Each row comes from the steps of one path. Every step used is in the known rows, and no mark comes twice. Write the path behind each row, first mark first.
Known rows
geti/bofikol/kise/vule/firi: [-0.98 -1.26  0.38 -0.40 -3.32 -1.10 -3.56 -2.59 -1.35 -0.03  1.21 -3.05
 -0.36 -2.24 -1.01  2.71 -1.39  1.07  3.10 -0.66 -2.23 -4.88]
vazen/firi/vule/geti/milute: [ 0.34 -1.38 -2.83 -1.10 -2.86  0.32 -2.30 -0.93 -1.23 -1.59  2.75 -2.49
 -3.06  0.25  0.88  2.96  0.64 -1.08  0.35 -1.77 -1.91 -4.55]
milute/geti/samolu/firi: [-0.49 -1.04 -1.93  0.89 -0.59 -1.22 -0.80  1.32  0.22 -1.04  1.53 -1.37
  0.82 -0.66 -0.88  1.89 -1.68 -1.72  0.03 -3.14  0.31 -3.37]
milute/geti/vule/firi/bofikol/kise/samolu: [-1.11 -0.93  0.10 -1.12 -2.33 -0.19 -1.58 -0.98 -1.03 -0.99  2.05 -3.18
 -0.61  1.13 -2.81  5.04  0.86  1.01  2.13 -2.18 -1.35 -3.23]
milute/geti: [-0.81 -0.81 -1.44  0.70 -1.45 -1.80 -1.63  0.23  0.43 -2.26  1.81  0.10
  0.24  0.66  0.00  3.55 -0.87 -2.58 -1.09 -3.13 -0.56 -4.08]
samolu/firi/vule/geti: [ 1.68 -1.67 -2.11 -0.48 -1.73 -0.17 -1.93 -0.10 -2.16 -1.84  1.76 -2.40
 -2.26  0.26  0.32  3.07 -0.22 -0.71  0.78 -1.80 -1.15 -4.89]
vazen/firi/bofikol/kise: [-0.34 -0.76 -0.85 -0.33 -3.72 -0.11 -1.43 -0.77  0.15 -0.58  1.49  0.61
 -0.57  2.45 -1.51  3.10  0.63  0.34  1.31 -2.40 -0.39 -4.42]
bofikol/kise: [-0.77 -1.42 -0.86  0.29 -2.50 -2.77 -2.42 -0.77  0.71 -1.01  1.45  0.66
  0.09  0.71  0.43  2.80 -0.94 -0.09  0.56 -2.80 -0.08 -4.31]
geti/milute: [-1.05 -1.94 -1.98 -0.39 -2.19 -2.88 -1.69 -0.97  1.67 -1.04  1.71  0.05
 -0.47  0.17  0.55  1.31  0.10 -1.67 -0.42 -3.27  0.51 -3.38]
vazen/firi: [-0.03 -1.00 -1.78  0.76 -2.59 -0.02 -2.14 -0.63  0.01 -1.04  1.02 -0.48
 -0.24  1.89  0.65  4.54 -1.22 -2.19  0.39 -3.28  0.12 -5.08]
firi/vazen: [-1.20 -1.89 -1.10 -0.66 -0.88 -2.79 -0.67 -1.32  1.47 -1.97  1.20  1.36
 -1.09  1.92 -0.40  3.61 -0.28 -1.88 -0.03 -3.28 -0.53 -3.59]
geti/bofikol/kise: [-1.95 -1.31 -1.04 -0.62 -2.98 -2.87 -2.65 -0.34  1.12 -0.54  1.68  0.08
 -0.17 -0.60 -1.38  1.14 -1.90  0.08  1.60 -2.43 -0.80 -3.67]
firi/bofikol/kise/vule/geti: [-0.67 -0.92  1.18 -0.55 -3.13 -0.89 -1.95 -2.11 -1.41 -1.17  1.98 -1.08
 -0.99 -0.45 -1.42  3.91  1.33  0.56  1.55 -1.32 -2.99 -4.01]
bofikol/kise/vule/firi/vazen: [-0.35 -1.68  0.89 -0.49 -1.70 -1.79 -1.77 -3.56 -1.10 -1.19  1.13 -1.06
 -1.28  0.17 -0.06  4.61  0.14  1.02  2.14 -0.82 -2.43 -5.04]
vule/geti/bofikol/kise/samolu/firi: [-0.70 -1.10 -0.36 -0.32 -1.98 -0.89 -1.83  0.45 -0.11  0.04  2.03 -2.03
 -0.17  0.30 -2.39  1.78 -2.59  0.29  2.50 -2.69 -1.35 -3.27]
firi/vule/geti/milute: [-0.30 -2.00 -2.42 -1.59 -2.21 -1.66 -2.41 -1.04 -0.40 -1.88  2.72 -2.25
 -2.77 -0.81  0.64  1.76  0.88 -1.10 -0.17 -1.92 -1.64 -3.54]
bofikol/kise/vule/geti: [-0.32 -1.04  0.75  0.55 -2.46 -1.50 -2.79 -2.03 -1.60 -1.28  1.92 -1.29
 -0.70 -1.06  0.68  4.79 -0.52  0.02  1.32 -1.53 -3.04 -4.96]
vule/firi: [ 0.15 -1.53 -1.31 -0.27 -1.97 -0.95 -2.91 -1.22 -0.13 -1.32  0.76 -3.03
  0.13  0.76  0.68  4.60 -0.63 -1.30  0.28 -3.03  0.29 -4.63]
vule/geti/milute: [-0.80 -1.55 -1.77 -0.90 -1.87 -2.27 -1.86 -0.45  0.87 -1.70  2.41 -1.67
 -1.03 -0.13  0.75  2.79  0.40 -1.82 -0.66 -3.28 -1.22 -3.39]
geti/bofikol/kise/vule: [-1.78 -1.24  0.28  0.15 -3.42 -2.20 -2.86 -2.09 -0.39 -0.10  1.51 -0.21
 -0.35 -2.11 -1.29  1.56 -1.66  0.33  2.64 -1.10 -2.06 -4.38]
kise/samolu/firi/vazen: [-0.36 -2.16 -0.61  0.01 -0.21 -1.48  0.28 -0.98  1.11 -0.70  0.75  0.88
 -0.46  3.04 -1.60  2.83 -1.24 -1.46  1.12 -3.52  0.65 -3.23]
milute/geti/bofikol: [-1.89 -0.70 -1.67 -0.19 -1.90 -1.79 -1.84  0.73  0.82 -1.75  2.04 -0.41
  0.07 -0.65 -1.80  1.96 -1.75 -2.33 -0.06 -2.64 -1.24 -3.51]
bofikol/kise/samolu/firi/vule/geti: [ 0.96 -1.74 -0.78 -0.11 -1.89 -0.25 -2.15 -0.54 -1.71 -0.71  2.10 -2.07
 -1.69  0.98 -0.69  2.58 -1.21  0.82  1.96 -1.85 -0.94 -4.04]

Which path is each row?
[-1.17 -1.36 -1.37 -1.69 -3.03 -1.58 -3.38 -0.40 -0.96 -1.43  2.76 -2.17
 -2.42 -1.51 -1.27  1.63 -1.08  0.66  1.79 -1.08 -2.81 -3.82]  firi/vule/geti/bofikol/kise
[-0.44 -0.81 -0.72 -1.40 -2.64 -0.80 -1.53 -0.53 -1.59 -1.84  2.20 -2.70
 -1.28  0.24 -1.69  4.96  1.64  1.29  1.62 -1.48 -1.95 -4.16]  milute/geti/vule/firi/bofikol/kise
[-1.61 -1.53  0.48 -0.56 -2.71 -1.54 -1.76 -1.26  1.46 -0.16  1.33  0.46
  0.42  2.22 -2.74  2.04 -0.01  0.10  1.22 -3.33  0.61 -2.42]  firi/bofikol/kise/samolu
[ 0.47 -2.15 -1.43 -0.83 -2.04 -1.17 -1.61 -0.71 -0.96 -0.40  2.86 -1.83
 -2.26  0.24 -0.53  0.42 -0.18  1.19  1.70 -1.58 -0.91 -3.31]  bofikol/kise/samolu/firi/vule/geti/milute
[-0.75 -1.57 -0.94 -0.59 -2.29 -1.58 -0.74  0.21  0.70  0.29  1.16 -0.50
  0.38  0.07 -2.57  0.30  0.10  1.24  1.83 -2.67  0.78 -2.68]  geti/samolu/firi/bofikol/kise
[ 0.01 -1.42  0.46 -0.66 -2.87  0.32 -2.37 -3.10 -1.33 -0.83  0.50 -3.01
 -0.27 -0.15 -1.34  4.19  1.35 -0.48  1.59 -1.52 -1.00 -4.43]  kise/vule/firi/bofikol
[ 0.16 -1.38  0.55  0.47 -2.86 -1.03 -3.28 -3.02 -1.76 -0.56  0.95 -2.48
 -0.04 -0.91  0.77  4.39 -0.43  0.82  2.08 -1.04 -1.49 -5.53]  bofikol/kise/vule/firi
[-0.54 -2.00 -1.25 -0.57 -2.72 -0.97 -2.19 -0.64 -0.47  0.46  1.62 -0.92
 -1.32 -0.07 -2.67 -0.59 -2.35  1.27  3.26 -1.38  0.07 -3.50]  geti/bofikol/kise/samolu/firi/vule
[-2.28 -1.09  0.08 -0.73 -2.24 -1.58 -2.85 -0.19  0.84 -0.35  2.39 -2.04
 -0.10  0.00 -2.19  2.65 -2.38 -0.45  1.83 -3.17 -1.85 -2.65]  vule/geti/bofikol/kise/samolu
[-1.68 -0.82  0.60 -0.99 -1.64 -1.56 -1.27 -2.07 -1.04 -1.64  2.18 -1.29
 -1.34 -1.39 -2.18  3.03 -0.72  0.75  2.24  0.03 -4.13 -4.38]  milute/geti/bofikol/kise/vule/firi/vazen
[-1.56 -1.52  0.69 -1.40 -2.19 -1.83 -1.97 -3.03 -0.71 -0.67  1.42 -1.58
 -1.44 -1.20 -1.82  2.87 -0.72  1.25  3.20 -0.33 -3.13 -4.35]  geti/bofikol/kise/vule/firi/vazen
[-0.12 -0.96 -1.71 -0.32 -1.52 -0.67 -2.14 -0.41 -1.69 -2.18  1.67 -3.72
 -0.92 -0.25  0.41  6.42 -0.06 -1.11  0.82 -2.37 -1.56 -4.87]  milute/geti/vule/firi
[-0.93 -1.36  0.86 -0.12 -3.49 -1.54 -1.81 -2.65 -0.53 -0.50  1.20  0.61
 -0.42 -0.15 -1.68  2.46  1.07  0.67  1.75 -1.35 -1.38 -4.00]  firi/bofikol/kise/vule
[-0.42 -0.90 -1.24 -1.41 -2.13 -0.10 -1.37 -0.54 -1.48 -2.03  1.65 -3.53
 -1.17  0.37 -1.66  5.59  1.71 -0.56  0.94 -2.15 -1.59 -4.06]  milute/geti/vule/firi/bofikol
[ 0.67 -1.36  0.44  0.36 -3.24 -0.84 -0.73 -1.96 -1.46 -0.06  0.90  0.67
 -0.51  0.20 -1.78  1.59  0.84  1.43  2.50 -0.88 -0.74 -4.72]  samolu/firi/bofikol/kise/vule
[ 0.03 -1.71 -0.51 -0.02 -1.91 -0.14 -0.52 -0.56  0.74 -0.02  0.56 -0.34
  0.45  2.69 -2.94  1.85 -0.08 -1.09  1.25 -3.60  1.57 -2.79]  kise/samolu/firi/bofikol
[-0.86 -1.56  0.50 -1.07 -2.67 -0.39 -2.38 -1.75  0.54 -0.10  1.16 -2.48
  0.46  2.13 -2.51  3.20  0.32  0.77  1.75 -2.85  0.41 -2.90]  vule/firi/bofikol/kise/samolu
[-0.32 -1.31 -1.18 -1.03 -1.40 -0.24 -0.73  0.71  0.05 -0.73  1.52 -3.12
 -0.06 -0.12 -2.42  2.36  0.31 -0.84  0.87 -3.37 -0.52 -2.49]  vule/geti/samolu/firi/bofikol
[ 0.27 -1.49 -0.01  0.48 -2.33 -0.31 -3.12 -3.02 -1.57 -0.86  0.56 -3.26
 -0.05 -0.76  0.76  4.99 -0.42 -1.08  1.31 -1.75 -0.99 -5.28]  kise/vule/firi
[-0.10 -1.41 -1.60  0.09 -0.79 -0.87 -1.63  0.78 -0.19 -0.74  1.45 -3.32
  0.19 -0.77 -0.27  3.18 -1.41 -1.39  0.69 -3.52 -0.48 -3.42]  vule/geti/samolu/firi
[-0.34 -2.05 -0.11  0.10 -0.72 -2.27  0.06 -0.97  0.98 -0.38  1.24  1.68
 -0.58  2.99 -1.65  2.21 -1.31  0.42  1.87 -2.90  0.16 -3.42]  bofikol/kise/samolu/firi/vazen
[-1.20 -1.78 -1.81 -1.14 -1.44 -0.93 -3.22 -0.51 -0.51 -1.43  1.97 -3.87
 -1.43 -1.74 -0.20  3.07 -0.73 -1.33  0.50 -2.65 -1.41 -2.98]  firi/vule/geti/samolu
[-0.42 -1.22 -0.67 -1.09 -1.88 -0.98 -0.92  0.66 -0.11 -0.39  1.93 -2.26
 -0.18 -0.25 -2.42  1.73  0.29  1.07  1.61 -2.66 -0.98 -2.70]  vule/geti/samolu/firi/bofikol/kise
[ 1.28 -2.02 -2.83 -1.14 -1.92 -0.98 -1.34 -0.37 -1.28 -1.52  2.48 -2.20
 -2.78 -0.55  0.52  0.90  0.71 -0.34  0.44 -1.58 -1.05 -4.11]  samolu/firi/vule/geti/milute
[ 0.54 -1.37 -2.45  0.08 -3.04  0.53 -2.70 -1.19 -1.26 -1.23  1.22 -0.96
 -1.93  1.24  0.56  3.55 -0.68 -1.37  0.93 -1.97 -0.22 -5.26]  vazen/firi/vule
